What can hang from each mark:
k_338: k_18
k_517: k_18 k_746
k_3: k_18 k_350 k_746
k_350: k_517
k_746: k_3 k_338 k_401
k_715: k_3
k_18: k_338 k_401

Known rows, with every way that one mark hangs from another:
k_338(k_18): [-0.80 -1.30  0.38 -0.78 -0.08  0.16  1.19  0.75  0.10 -1.43 -0.39  0.84
  1.09 -0.81  0.32  0.51  0.95 -0.24 -0.20  0.48  0.68]
k_3(k_18(k_338) k_350 k_746): [ 0.14  2.58 -0.24  0.38 -1.07 -0.42 -1.71  2.57 -0.75  0.42  4.45 -3.71
  0.26 -0.69 -1.97 -2.49  3.08  3.99  0.70 -2.03  0.22]
k_715(k_3(k_18 k_350)): [-0.37  0.51  0.97 -0.68 -0.96 -0.86  1.31  1.93 -0.69 -0.08  5.58 -1.98
 -0.66 -3.96 -1.65 -1.54  7.66  3.21  1.84 -1.34 -1.47]
k_715(k_3(k_746(k_338))): [-0.90  1.44  1.16 -0.35 -0.46 -2.59  0.08  2.28 -0.44  0.12 -1.07  0.44
  0.27 -1.45 -1.02 -1.57  2.01  0.53  0.43 -0.56  4.16]
k_350(k_517(k_18(k_338 k_401) k_746)): [ 0.24 -3.77 -0.92 -0.09  0.24  1.73  4.01 -1.44 -1.26 -2.49  0.96  3.17
  0.06  1.45 -0.10 -4.57  0.87  3.26  0.06 -0.88 -0.11]
k_715(k_3(k_350)): [-0.73 -0.05  1.04 -0.82 -0.76 -0.66  1.92  1.08 -0.74 -0.04  3.31 -1.23
 -1.14 -2.24 -0.90 -1.40  3.93  1.95  1.78 -0.59 -0.74]
k_715(k_3(k_18(k_401) k_350(k_517))): [ 0.49 -2.33 -0.23 -0.72 -0.73  1.24  2.89  0.95 -1.62 -0.72  4.17 -2.77
 -1.94 -3.57 -2.26 -4.04  8.33  3.49  1.97 -2.13 -2.03]
k_350(k_517): [ 0.87 -1.38 -1.01  0.31 -0.08  0.93 -0.09 -0.19 -0.08 -0.28 -0.46 -1.02
 -0.62  0.17 -0.07 -0.68 -0.44  0.78  0.05 -0.40 -0.47]
k_18(k_338 k_401): [ 0.76 -1.34 -0.80 -0.21  0.14  2.13  0.07 -0.19 -1.63 -1.43 -0.65  0.87
  0.00  0.87 -0.37 -1.95  1.09  0.18 -0.27 -0.50  0.68]
k_350(k_517(k_18 k_746(k_338))): [-0.58 -2.00  0.47  0.07  0.18 -1.93  2.63 -0.19  0.08 -1.89 -1.76  4.33
 -0.07  0.41  0.43 -2.20  0.83  2.89  0.20 -0.26  1.09]
k_338(k_18(k_401)): [-0.74 -2.81 -0.02 -0.98  0.27  1.85  2.27 -0.02 -0.71 -1.90 -1.24  1.48
  0.29 -0.60 -0.22 -1.26  2.78 -0.80  0.02  0.18  0.49]
k_517(k_746): [-1.65 -0.62  0.80  0.41 -0.08 -0.58  1.79 -1.20  0.50 -0.29  1.03  0.60
  0.75  0.31  0.63 -1.17  0.32  0.79 -0.11  0.21 -0.25]
k_746(k_338 k_401): [-1.35  0.57  0.82  0.52  0.14 -2.48  1.55  1.13 -1.07 -1.67 -3.86  2.42
  0.45 -1.26 -1.51  0.92  1.41 -0.01  0.03  0.08  2.07]
k_350(k_517(k_746(k_3))): [-2.29 -2.73  0.75  0.72  1.01 -0.68  1.64 -1.41  0.11 -0.72 -0.37  0.34
  0.58  0.42 -0.34 -1.52  2.51  0.95  0.24 -0.27  1.18]
k_350(k_517(k_18)): [ 1.19 -1.77 -0.97 -0.27  0.12  0.29  2.45 -0.26 -0.17 -0.69  0.40  1.85
 -0.72  0.42 -0.26 -1.12 -0.44  2.45  0.28 -0.48 -0.42]
k_350(k_517(k_18 k_746)): [-0.17 -2.18 -0.13  0.14  0.07 -0.47  3.85 -1.28  0.43 -1.09  1.34  2.45
  0.07  0.73  0.43 -2.49 -0.34  3.15  0.37 -0.29 -0.77]
k_746(k_3(k_350) k_338 k_401): [-3.73 -0.02  2.06  0.77  0.77 -4.11  1.14  1.17 -1.78 -1.43 -2.33  2.28
 -0.46 -1.35 -3.03  0.62  5.50  0.95  1.27 -0.28  2.58]
k_715(k_3(k_18)): [ 0.01  0.60  0.69 -0.74 -0.60 -0.32  1.44  1.91 -0.30 -0.25  3.92 -0.56
  0.59 -3.51 -1.14 -1.03  5.75  1.42  0.74 -0.98  0.14]
k_18(k_338): [ 0.46  0.13 -0.43 -0.02 -0.03  0.65 -1.19  0.77 -0.68 -0.95 -0.22  0.27
  0.63  0.50  0.03 -0.35 -1.00  0.50 -0.32 -0.26  1.14]
k_746(k_3(k_350(k_517)) k_338 k_401): [-2.69 -1.31  0.92  1.01  0.79 -3.30  1.35  1.26 -1.81 -1.72 -3.21  1.41
 -0.97 -1.32 -3.17  0.08  4.67  1.92  1.35 -0.69  2.35]
k_3(k_350 k_746(k_338)): [-1.02  1.79  0.89  0.24 -0.62 -2.42 -1.71  1.57 -0.41  0.36 -1.12 -1.05
 -1.07  0.14 -1.14 -1.64  0.60  1.87  1.00 -0.74  1.88]
k_517(k_18(k_338 k_401) k_746(k_3)): [-2.10 -2.66  1.08 -0.10  1.34 -0.12  3.80 -1.41 -1.59 -2.33  1.13  5.21
  1.17  1.54 -1.08 -3.50  3.75  1.87  0.12 -0.34  2.08]

Rows:
[-1.56  0.11 -0.64  1.03 -0.75 -1.22  3.00  0.77 -0.96  0.44  1.14 -3.64
 -1.08 -0.73 -2.87 -2.13 -0.21  3.17  1.36 -1.25 -0.19] | k_3(k_350(k_517) k_746(k_401))
[-1.47  2.70  0.06  0.97 -1.11 -1.67  1.55  2.88 -1.54 -0.33  3.45 -3.39
  0.80 -1.87 -3.43 -1.93  3.19  3.88  0.85 -2.03  0.30] | k_3(k_18(k_338) k_350 k_746(k_401))
[-0.67 -0.92  0.10 -0.03  1.00  0.78 -0.78  0.61 -1.88 -1.51  1.17  0.88
  0.88 -0.68 -2.26 -1.85  7.05  0.54 -0.08 -1.32  1.90] | k_746(k_3(k_18(k_338 k_401)))
[-1.61  0.54  1.50  0.36  0.99 -2.52 -2.16  1.88 -0.66 -0.99 -1.24  2.20
  0.70 -1.77 -1.64  0.53  6.96  0.44 -0.02 -0.85  2.99] | k_746(k_3(k_18) k_338)
[-1.33 -1.87  0.28  0.34  0.62 -0.67  0.08  0.10 -0.80 -0.04  0.70 -1.06
 -1.48 -0.26 -1.54 -0.73  3.13  1.89  1.17 -0.84  0.05] | k_746(k_3(k_350(k_517)))
[-2.17 -3.47  0.53  0.69  1.08  0.76  2.32 -1.25 -0.70 -1.07  1.26  0.10
  0.09 -0.97 -1.58 -3.48  7.97  1.76  0.42 -1.34  0.19] | k_350(k_517(k_746(k_3(k_18(k_401)))))
[ 0.86  1.09 -1.23  0.42 -1.07  0.25 -1.30  2.25 -0.84  0.09  3.68 -4.62
 -0.52 -0.84 -1.70 -3.12  1.85  4.80  0.90 -2.47 -0.29] | k_3(k_18(k_338) k_350(k_517) k_746)
[-2.07  1.02  0.81  0.22 -0.71 -1.90  4.52  1.46 -0.92  0.34  1.51 -1.32
  0.66 -2.37 -2.80 -1.30  1.71  0.76  0.78 -0.61  2.30] | k_715(k_3(k_746(k_401)))
[ 0.38 -0.81  0.16 -1.01 -0.80  1.08  1.70  1.99 -2.26 -1.30  4.75 -1.13
 -0.55 -3.05 -2.23 -3.71  8.05  3.13  1.65 -1.90 -0.66] | k_715(k_3(k_18(k_338 k_401) k_350))
[-0.35 -0.63  0.46 -0.16 -0.15 -0.52  2.25 -0.38 -0.33 -1.81  2.12  3.58
  1.29  1.07  0.63 -2.32 -0.69  2.75 -0.06 -0.13  0.47] | k_517(k_18(k_338) k_746)
[-3.19 -2.01  0.97  1.47  0.70 -1.99  4.83 -0.12 -0.59 -1.27  1.75  0.08
  1.38 -2.36 -2.66 -1.33  6.99  2.32  0.43 -1.04  0.51] | k_350(k_517(k_746(k_3(k_18) k_401)))
[-2.27 -3.28  1.51 -0.59  0.45 -0.41  2.86 -0.43 -0.47 -3.21 -3.21  4.14
  1.10 -0.33  0.38 -2.31  3.79  0.01 -0.06  0.39  1.94] | k_517(k_746(k_338(k_18(k_401))))
[-3.38 -0.89  2.80  0.14  0.91 -3.94  2.20 -0.12 -0.63 -1.56  0.27  5.54
 -0.09  0.25 -0.80 -1.76  4.61  3.31  1.26 -0.17  1.77] | k_517(k_18 k_746(k_3(k_350) k_338))
[-0.99  1.05  1.10 -0.49 -1.08 -1.18  1.92  1.48 -0.55  1.10  3.94 -2.85
 -0.92 -1.75 -1.57 -2.61  2.51  2.39  1.70 -1.01  0.64] | k_715(k_3(k_350 k_746))
[ 0.72 -1.90 -0.02 -1.05 -0.68 -0.69  3.84  0.82 -0.92 -0.69  3.71  0.81
 -1.79 -2.00 -1.05 -2.64  2.96  4.33  2.11 -1.02 -1.23] | k_715(k_3(k_350(k_517(k_18))))
[-2.41 -1.56  1.88 -0.40  1.32 -2.40 -0.69  1.74 -0.47 -2.46 -3.96  4.09
  1.36 -0.90 -0.43  1.11  4.13 -1.00 -0.22  0.51  4.49] | k_746(k_3 k_338(k_18))
[-4.17 -0.84  2.72  0.84  1.25 -4.89  5.08 -0.09 -0.98 -2.65 -2.07  6.93
  1.43 -0.44 -2.15 -0.60  4.22  1.74  0.47  0.30  3.72] | k_517(k_18 k_746(k_3 k_338 k_401))
[-2.04  2.90  1.03  0.93 -0.87 -3.77  1.30  2.94 -1.11 -0.18  0.65 -1.46
 -0.14 -2.49 -3.78 -1.46  4.60  3.13  1.18 -1.64  1.31] | k_3(k_18 k_350 k_746(k_338 k_401))
[-0.42 -3.68 -0.40 -0.19  0.32  1.20  4.99 -2.31 -0.55 -1.62  0.74  3.01
 -0.69  1.01 -0.25 -4.23  1.84  2.66  0.47 -0.65 -1.15] | k_350(k_517(k_18(k_401) k_746))
[-0.92  2.33  1.56 -0.26 -1.16 -2.92  0.49  3.25 -0.70  0.27  3.04 -1.69
 -0.38 -3.46 -2.42 -2.48  7.17  3.40  1.60 -1.86  1.78] | k_715(k_3(k_18 k_350 k_746(k_338)))
[-0.69 -2.19  0.09 -0.35  0.15  0.87  3.63 -1.25 -1.24 -2.23  1.48  4.46
  0.76  1.52 -0.07 -3.96  1.13  2.41  0.00 -0.42  0.43] | k_517(k_18(k_338 k_401) k_746)
[-2.47 -3.02  1.45 -0.74  1.57 -0.86  0.37  0.55 -1.38 -2.88 -4.77  4.64
  0.73 -0.46 -1.08 -0.54  6.30 -1.26 -0.12  0.24  4.40] | k_746(k_3 k_338(k_18(k_401)))
[-1.58 -4.66  0.41 -0.40  0.41  0.41  3.23 -0.59 -0.48 -3.49 -4.11  2.61
  0.32 -0.22  0.41 -2.90  3.50  0.78  0.04 -0.12  1.64] | k_350(k_517(k_746(k_338(k_18(k_401)))))
[-2.47  0.48  0.94  0.32 -0.16 -2.98  2.91  2.68 -0.61 -1.88 -3.87  1.29
  1.73 -1.27 -1.99  0.08  1.13  0.35 -0.17  0.05  4.40] | k_3(k_746(k_338(k_18) k_401))
[ 1.01 -2.88 -1.29 -0.58  0.43  1.64  2.93 -1.08 -1.02 -1.24 -0.18  2.70
 -1.47  0.75 -0.86 -3.00  1.45  1.95  0.49 -0.71 -0.60] | k_350(k_517(k_18(k_401)))
[-0.53  0.63 -0.35  0.28 -0.26  0.86  0.90  0.64 -0.54  0.71  2.12 -2.15
 -0.10 -0.69 -2.05 -3.27  4.46  1.30  0.11 -1.59  0.53] | k_3(k_18(k_401) k_746)
[-1.06  0.19  0.40  0.27  0.70 -0.55 -1.97  1.76 -1.00 -0.99  1.90  0.18
  1.60 -1.11 -1.75  0.11  5.31  1.05 -0.18 -1.09  2.04] | k_746(k_3(k_18(k_338)))
